What can hang from each mark:
Z_207: Z_243 Z_442 Z_768
Z_768: Z_207 Z_211
Z_782: Z_211
Z_442: Z_207 Z_420
Z_560: Z_211 Z_420
Z_243: Z_207
Z_211: Z_560 Z_768 Z_782
Z_420: Z_442 Z_560 Z_782

Each row was made from one small tree. The marks that hang from a mark follow it in brackets, in the order of their numbers. Every link used is in the known rows. Write each row's tree.
Known rows:
Z_243(Z_207(Z_442 Z_768(Z_211(Z_782)))): [0.111 -1.854 0.746 -1.308 3.276 -0.137 1.264 0.530 1.716 -1.178 -1.103 -3.071 -0.585 0.174 0.656 -2.128 -1.958 0.854 -1.250 -2.522 1.834 -0.248 -0.542 0.366 -0.154 2.513]
Z_243(Z_207(Z_768(Z_211(Z_560)))): [0.179 -0.540 -1.402 0.228 3.770 -0.967 2.024 -0.603 1.873 -1.655 -0.115 -1.062 0.128 -0.287 -0.671 -3.534 -3.583 1.995 -0.121 -2.065 1.881 -0.931 1.262 -0.011 0.331 3.236]
Z_243(Z_207(Z_442(Z_420) Z_768(Z_211(Z_782)))): [-0.029 -1.061 1.569 -1.186 5.348 -0.578 0.996 1.178 1.044 -0.747 -1.011 -2.731 -0.266 0.307 0.691 -3.098 -2.436 1.437 -0.917 -2.133 0.865 -0.464 0.370 0.731 0.293 2.759]
Z_560(Z_211(Z_768(Z_207) Z_782) Z_420): [0.070 0.285 1.200 -0.613 3.125 0.399 -0.271 1.133 1.839 -2.644 -0.459 -3.202 0.075 1.067 -1.488 -2.054 -1.225 1.588 0.275 -1.204 1.646 -0.459 -1.118 1.593 -0.871 3.414]
Z_420(Z_442): [0.370 0.443 -1.483 0.932 1.370 0.444 0.805 2.340 1.751 0.459 -0.662 -0.807 -0.493 0.005 -0.285 1.463 -0.520 -0.235 -0.566 -1.688 0.342 -0.365 0.807 0.415 -0.039 3.194]
Z_782(Z_211): [0.912 0.804 -2.488 0.379 0.163 0.706 1.954 1.517 1.908 -0.187 -0.773 -1.736 0.746 1.078 -0.170 0.910 -1.032 0.890 1.333 -0.984 0.652 -0.346 0.136 0.796 -0.659 3.515]
Z_768(Z_207(Z_442) Z_211(Z_782)): [0.840 -0.989 -1.004 -1.607 2.006 1.050 1.622 0.766 2.722 -1.903 -0.192 -4.071 -0.352 0.707 0.241 -0.427 -0.926 1.025 0.437 -1.484 0.914 0.102 -0.209 0.954 -0.242 2.797]
Z_420(Z_560 Z_782(Z_211)): [0.375 0.302 -1.959 0.835 -0.593 -0.243 2.609 0.270 2.365 1.534 -1.310 -2.929 -0.115 1.640 -1.186 0.536 -1.578 2.011 -0.407 -1.137 1.449 -1.145 -0.399 0.391 -1.176 3.688]
Z_243(Z_207(Z_442 Z_768(Z_211(Z_560 Z_782)))): [-0.366 -2.538 -0.080 -1.869 3.325 -0.575 1.972 -0.116 1.654 -1.102 -1.294 -2.428 -0.835 -0.008 0.170 -3.057 -3.397 1.851 -0.841 -2.507 2.272 -0.555 -0.289 -0.137 0.534 2.573]
Z_207(Z_243 Z_442(Z_420(Z_782)) Z_768): [-0.387 -0.942 1.184 -0.169 5.152 -2.136 2.130 3.947 -0.644 1.193 -2.295 -1.683 -2.871 -0.763 -0.016 -2.222 -1.836 2.045 -1.691 -2.342 1.497 -1.636 1.148 0.601 0.869 1.717]
Z_768(Z_211): [0.613 0.702 -1.912 0.201 1.923 0.469 1.675 1.305 1.882 -0.980 -0.358 -2.275 0.346 1.236 -0.132 -0.070 -0.786 0.957 0.814 -0.892 0.855 -0.347 1.246 0.364 -0.559 3.221]
Z_442(Z_420(Z_560(Z_211(Z_782)))): [-0.641 0.616 1.640 0.197 1.247 0.613 1.226 2.621 1.955 0.480 -1.011 -3.155 -0.051 2.983 -0.508 -2.045 -0.951 2.038 -0.229 -0.784 0.317 -0.860 -0.264 0.910 -0.822 3.679]
Z_782(Z_211(Z_768(Z_207))): [1.286 0.577 -2.111 -0.220 2.858 1.038 1.005 -1.453 2.565 -1.762 -0.092 -2.295 0.411 -0.343 -0.990 0.175 -1.899 1.371 2.356 -0.812 1.143 -0.287 0.416 1.496 -0.324 4.069]
Z_442(Z_207(Z_243 Z_768) Z_420(Z_782)): [-0.184 -0.050 2.138 1.729 5.927 -2.393 1.370 3.419 -1.504 1.197 -1.320 -0.558 -2.277 -1.986 -0.329 -2.921 -3.209 1.791 -1.493 -2.164 0.861 -1.707 0.804 1.120 1.165 1.083]
Z_420(Z_442 Z_560 Z_782): [-0.134 -0.105 -0.911 1.328 0.629 -0.626 1.526 1.262 2.239 2.089 -1.035 -1.987 -1.364 0.524 -1.332 1.054 -1.069 0.878 -2.314 -1.823 1.275 -1.133 0.330 -0.016 -0.522 3.362]
Z_207(Z_243 Z_442(Z_420) Z_768(Z_211)): [0.540 -0.449 0.714 -0.987 6.835 -1.499 2.065 3.739 0.542 -0.432 -1.333 -2.247 -2.312 0.248 1.103 -3.156 -1.229 2.247 0.173 -1.970 1.143 -0.805 2.370 0.544 0.859 2.625]
Z_207(Z_442 Z_768): [-0.339 -0.754 -1.934 -0.645 2.501 -0.195 1.999 1.503 1.034 -0.898 -1.557 -1.005 -1.020 0.098 0.444 -0.566 -1.652 0.857 -1.090 -2.278 1.113 -0.352 0.239 0.697 0.431 2.004]
Z_560(Z_211(Z_768) Z_420(Z_442(Z_207) Z_782)): [0.188 0.262 1.763 1.377 3.141 -1.999 -0.992 1.403 -0.020 1.148 -0.820 -1.573 -1.654 0.699 -0.651 -1.461 -1.471 0.510 -1.005 -2.121 1.252 -0.626 -0.437 1.160 -0.051 2.801]
Z_211(Z_560 Z_768): [-0.763 -0.563 -1.783 -0.648 2.713 0.382 1.349 -1.015 0.707 -0.429 -1.488 -0.461 -0.178 -0.748 -1.283 -0.249 -3.056 1.719 0.990 -0.750 1.857 -0.968 1.152 0.101 0.652 3.066]
Z_560(Z_420(Z_442)): [0.260 1.048 -1.019 0.941 2.299 -0.742 0.463 3.693 1.127 -0.151 -0.643 -0.125 -0.028 -0.014 -0.907 0.593 -0.670 0.379 -1.543 -1.887 0.206 -0.380 0.773 0.703 -0.036 3.150]
Z_560(Z_211(Z_768(Z_207)) Z_420(Z_782)): [0.318 0.836 0.023 0.588 3.033 -1.066 0.237 0.523 1.495 -1.624 -0.045 -2.826 -0.437 1.084 -2.080 -2.454 -1.287 1.871 -0.361 -1.368 1.855 -1.076 -0.162 1.596 -0.919 3.396]
Z_768(Z_207(Z_243) Z_211(Z_560 Z_782)): [0.678 -1.237 0.234 -1.051 3.445 0.148 2.312 2.117 2.335 -1.635 -0.321 -3.272 -1.390 -0.596 -1.016 -1.967 -2.299 2.541 1.172 -1.343 2.132 -0.973 0.641 0.073 0.297 2.914]
Z_442(Z_207 Z_420(Z_560(Z_211(Z_768)) Z_782)): [-0.360 0.427 1.919 1.425 3.439 -1.079 0.495 -0.573 0.062 1.720 -0.721 -2.249 -1.077 1.239 -0.841 -2.996 -2.674 2.218 -0.110 -0.840 0.598 -1.331 0.625 1.448 0.230 3.210]
Z_211(Z_560(Z_420) Z_768 Z_782): [-1.453 -0.867 0.292 -1.580 3.613 -0.282 0.498 0.623 0.175 -0.717 -2.397 -1.027 0.020 -0.645 -2.028 -0.703 -3.349 2.265 -0.390 -0.993 2.308 -1.085 -0.472 0.139 0.127 2.680]
Z_442(Z_207 Z_420): [0.107 1.198 -0.216 1.639 3.151 -0.082 0.991 2.065 -0.740 0.246 -0.075 0.307 0.656 -0.928 -0.066 -1.140 -2.540 0.777 0.177 -0.965 -1.238 -0.595 1.385 1.744 1.195 2.097]
Z_420(Z_442(Z_207) Z_782(Z_211(Z_768))): [0.879 -0.453 -0.230 0.857 2.643 -0.875 -0.071 -0.854 0.662 2.136 -1.317 -1.947 -1.485 -0.681 -0.172 1.079 -2.211 0.216 0.700 -1.757 1.420 -0.395 -0.547 0.768 0.120 3.119]

Write each row's tree:
[0.007 0.475 -1.717 0.260 2.107 -1.217 2.375 1.244 0.882 1.564 -1.296 -1.715 -0.010 1.025 -1.285 -1.135 -3.030 2.547 1.115 -0.791 0.933 -1.351 0.488 0.377 -0.098 3.369]	Z_442(Z_420(Z_782(Z_211(Z_560))))
[-0.015 -1.341 0.018 -0.620 3.568 -0.719 2.399 3.463 0.429 -0.398 -1.930 -1.067 -2.400 -0.846 0.569 -1.215 -1.204 1.309 -1.106 -2.554 1.652 -0.904 0.885 0.526 0.861 1.866]	Z_207(Z_243 Z_442 Z_768)
[0.682 -0.560 2.535 2.294 0.649 -1.547 1.388 3.404 1.034 2.707 -0.556 -2.506 -3.242 0.894 0.012 -1.697 -0.701 1.169 -1.625 -2.482 1.102 -1.211 0.183 0.604 0.180 2.929]	Z_420(Z_442(Z_207(Z_243)) Z_560(Z_211) Z_782)
[-0.127 0.987 1.206 2.215 1.500 -1.197 1.497 1.603 0.378 1.723 -0.050 -2.070 -0.588 1.964 -0.532 -3.065 -2.131 1.964 -0.859 -1.143 -0.289 -1.228 0.409 1.558 0.065 2.844]	Z_442(Z_207 Z_420(Z_560(Z_211) Z_782))
[0.076 0.315 1.624 1.410 6.179 -1.395 1.304 3.651 -1.084 0.079 -0.853 0.335 -1.629 -2.058 0.233 -3.007 -2.913 1.601 -0.497 -2.072 0.092 -1.143 1.445 1.441 1.622 1.518]	Z_442(Z_207(Z_243 Z_768) Z_420)
[-0.028 0.342 1.310 0.102 0.974 -0.285 -0.224 4.565 1.868 -0.140 -1.158 -2.552 -0.704 2.410 -0.383 -0.502 0.233 0.390 -1.190 -2.073 0.886 -0.171 -1.363 0.587 -1.040 3.262]	Z_560(Z_211(Z_782) Z_420(Z_442))
[1.741 -0.620 -0.661 -0.568 3.175 0.036 2.508 2.558 2.055 -1.633 0.310 -3.024 -1.472 -0.324 0.466 -1.309 -0.271 1.613 0.799 -1.685 0.928 -0.442 2.035 1.030 0.614 2.974]	Z_768(Z_207(Z_243 Z_442) Z_211)
[0.582 0.325 -0.365 0.068 3.341 -1.604 -0.075 0.900 1.163 1.298 -1.833 -2.155 -0.958 0.385 -1.329 0.977 -1.413 1.102 -0.230 -1.699 2.106 -0.724 -0.351 0.413 -0.903 3.877]	Z_560(Z_420(Z_442 Z_782(Z_211(Z_768))))
[-1.119 -0.331 -0.757 -0.312 3.354 -1.700 1.060 0.101 -0.252 0.228 -1.974 -0.656 -0.419 -0.738 -2.600 -1.078 -3.464 2.533 -1.011 -1.122 2.521 -1.686 0.468 0.088 0.128 2.698]	Z_211(Z_560(Z_420(Z_782)) Z_768)
[0.042 0.168 -1.865 -0.972 3.272 -0.793 1.347 -0.026 0.856 -0.676 -1.525 -0.728 0.511 0.186 -1.560 -0.885 -3.030 2.709 1.516 -0.890 1.864 -0.787 0.433 0.552 0.082 3.868]	Z_782(Z_211(Z_560(Z_420) Z_768))
[0.813 -1.247 0.169 -0.928 4.015 0.505 1.560 0.969 0.850 -1.147 -0.752 -1.840 -1.731 -2.145 -0.301 -0.649 -1.223 1.478 0.581 -1.601 1.515 -0.791 1.700 1.289 1.188 2.809]	Z_211(Z_768(Z_207(Z_243 Z_442)))
[0.602 -0.138 1.768 2.116 3.002 -2.571 0.633 4.913 -1.085 1.889 -0.939 -0.295 -2.154 -1.865 -0.698 -0.533 -1.488 0.731 -2.492 -2.664 0.770 -1.274 0.452 0.856 0.836 1.744]	Z_560(Z_420(Z_442(Z_207(Z_243)) Z_782))
[0.950 -0.203 1.865 -0.690 5.006 -0.061 1.014 2.415 0.837 -0.971 -0.114 -2.644 -1.937 0.269 0.284 -3.322 -0.595 2.033 1.588 -1.302 0.671 -0.773 2.108 1.932 1.006 3.577]	Z_560(Z_211(Z_768(Z_207(Z_243 Z_442(Z_420)))))
[0.691 -0.265 0.016 0.661 0.801 -0.932 2.531 0.452 1.047 2.290 -0.553 -2.368 0.334 0.782 -0.432 -1.497 -2.181 2.224 -1.168 -1.557 0.183 -1.227 0.811 1.223 0.066 4.071]	Z_243(Z_207(Z_442(Z_420(Z_560 Z_782(Z_211)))))
[0.386 -0.870 1.448 -0.516 5.689 -0.950 1.325 1.367 -0.165 0.473 -1.124 -2.403 -2.168 -2.004 -0.931 -1.684 -1.794 2.092 -0.054 -1.360 1.383 -1.520 1.941 1.406 1.179 2.601]	Z_211(Z_768(Z_207(Z_243 Z_442(Z_420(Z_782)))))
[-0.317 -0.041 0.829 -0.832 3.036 0.145 1.201 0.354 1.176 0.583 -1.143 -2.558 -0.924 2.372 0.145 -2.344 -1.046 2.350 0.514 -0.830 0.488 -0.640 1.493 1.268 0.358 4.147]	Z_207(Z_442(Z_420(Z_560(Z_211(Z_768)))))
[0.249 -0.072 -1.073 -1.011 3.665 -0.431 1.499 1.429 2.367 -2.671 0.041 -2.589 0.445 0.361 -1.794 -2.197 -2.758 2.626 0.204 -1.211 1.354 -0.583 -0.035 0.639 -0.203 3.124]	Z_768(Z_207 Z_211(Z_560(Z_420) Z_782))
[0.683 -0.573 -0.006 0.973 2.266 -0.899 0.590 -1.675 1.405 2.608 -1.251 -2.242 -1.674 -0.313 -0.619 0.831 -2.611 1.219 -0.034 -1.709 1.544 -0.671 -0.382 0.684 0.057 3.690]	Z_420(Z_442(Z_207) Z_560 Z_782(Z_211(Z_768)))
[-0.925 -0.935 2.255 -1.855 2.934 0.568 0.732 0.594 1.233 0.743 -1.957 -3.705 -1.162 2.487 0.106 -1.962 -1.225 2.220 0.153 -0.892 1.078 -0.602 -0.018 1.003 -0.066 3.747]	Z_207(Z_442(Z_420(Z_560(Z_211(Z_768 Z_782)))))
[0.994 0.008 0.287 0.045 4.153 -0.062 2.185 3.899 0.423 -0.692 0.032 -1.248 -1.084 -1.371 -0.022 -1.793 -1.108 1.709 0.152 -1.510 -0.393 -0.882 2.349 1.750 1.424 2.741]	Z_768(Z_207(Z_243 Z_442(Z_420)))
[-0.401 0.519 0.975 -0.065 0.373 0.045 0.568 3.967 1.312 -1.044 -1.212 -2.552 0.303 2.591 -0.749 -1.300 -0.326 1.138 -0.767 -1.425 1.034 -0.520 -1.378 0.985 -1.217 2.857]	Z_560(Z_211(Z_782) Z_420)
[0.360 0.550 -0.467 1.137 0.030 0.322 1.269 2.229 3.113 0.709 -0.164 -2.312 -1.048 2.778 -0.115 -0.485 0.225 0.791 -0.498 -1.799 0.572 -0.343 0.476 0.515 -0.635 4.273]	Z_420(Z_442 Z_560(Z_211))
[0.059 -0.053 0.186 0.657 1.831 0.040 2.159 1.076 0.623 0.886 -0.040 -0.607 0.878 -0.322 -0.327 -1.893 -2.036 1.724 -1.689 -1.473 -0.649 -1.010 2.048 1.364 1.088 3.667]	Z_243(Z_207(Z_442(Z_420(Z_560))))
[0.222 -1.610 -1.462 -0.905 3.497 -1.147 2.427 -0.521 1.628 -1.280 -0.367 -1.410 -0.576 -0.015 0.236 -3.464 -3.254 1.943 -0.489 -2.490 1.748 -0.571 1.250 0.133 0.945 2.935]	Z_243(Z_207(Z_442 Z_768(Z_211(Z_560))))
[0.762 0.205 -0.954 -0.048 3.833 -0.971 2.475 0.162 2.395 -0.030 0.410 -3.866 -0.751 1.095 -0.818 -2.197 -1.690 2.771 -0.569 -1.078 0.285 -0.899 1.783 1.150 0.082 3.609]	Z_768(Z_207(Z_442(Z_420(Z_560 Z_782))) Z_211)
[-0.099 -0.528 -0.014 -0.762 3.412 1.615 0.270 -0.833 1.800 -1.852 -0.925 -2.553 -0.013 -1.211 -1.454 0.268 -2.206 0.945 0.486 -0.867 1.651 -0.582 -0.588 1.090 -0.145 2.893]	Z_211(Z_768(Z_207) Z_782)
[-0.332 -0.045 -0.600 0.104 2.004 -0.791 1.759 2.326 -0.321 1.496 -1.447 -1.714 -0.642 0.356 -0.367 -0.330 -1.486 1.116 -1.071 -1.247 0.208 -1.063 0.984 0.917 0.316 2.264]	Z_207(Z_442(Z_420(Z_782)))
[0.647 -0.696 1.468 2.112 2.136 -1.456 0.938 3.500 -0.324 2.381 -1.021 -0.887 -2.632 -1.896 -0.136 0.228 -1.402 0.147 -1.595 -2.402 0.924 -1.139 0.442 0.516 0.898 1.755]	Z_420(Z_442(Z_207(Z_243)) Z_782)
[0.215 0.133 -0.979 0.440 2.566 -0.579 2.461 0.802 1.533 0.533 -0.015 -2.262 -0.609 0.004 -1.324 -1.626 -2.048 2.367 -1.508 -1.335 -0.114 -1.233 1.274 1.524 0.580 3.111]	Z_768(Z_207(Z_442(Z_420(Z_560 Z_782))))
[0.068 -0.789 0.708 -0.208 3.492 -0.023 0.888 0.381 1.934 -1.560 -0.759 -2.756 0.139 -0.033 -0.268 -2.008 -2.403 0.982 -0.986 -2.114 2.006 -0.574 -0.551 0.223 -0.694 2.763]	Z_243(Z_207(Z_768(Z_211(Z_782))))
[-0.013 -0.122 -0.626 1.577 3.701 -0.900 1.128 0.628 1.588 0.467 -0.488 -0.214 -1.693 -0.873 -0.043 -1.024 -2.701 0.812 -1.859 -2.714 0.381 -0.451 0.229 0.784 0.881 2.523]	Z_420(Z_442(Z_207(Z_768)) Z_560)
[1.046 -1.008 0.817 -0.804 2.867 0.377 1.301 1.635 1.475 -1.349 -0.330 -3.137 -2.166 0.249 0.268 -2.255 -0.147 1.506 1.227 -1.629 1.620 -0.556 1.205 1.498 0.587 3.334]	Z_560(Z_211(Z_768(Z_207(Z_243 Z_442))))
[-0.536 0.535 0.188 1.679 4.903 -1.883 0.983 1.280 -0.784 0.674 -1.049 -0.425 -0.934 -1.034 -0.666 -2.429 -3.673 1.306 -1.407 -1.929 0.266 -1.209 0.116 1.275 0.627 1.306]	Z_442(Z_207(Z_768) Z_420(Z_782))
[1.020 0.038 1.074 0.277 3.181 0.526 0.941 1.538 1.759 -1.667 0.028 -2.771 -1.536 0.077 -0.630 -2.247 -0.432 1.561 1.566 -1.234 1.746 -0.897 1.185 1.335 0.021 3.590]	Z_560(Z_211(Z_768(Z_207(Z_243))))
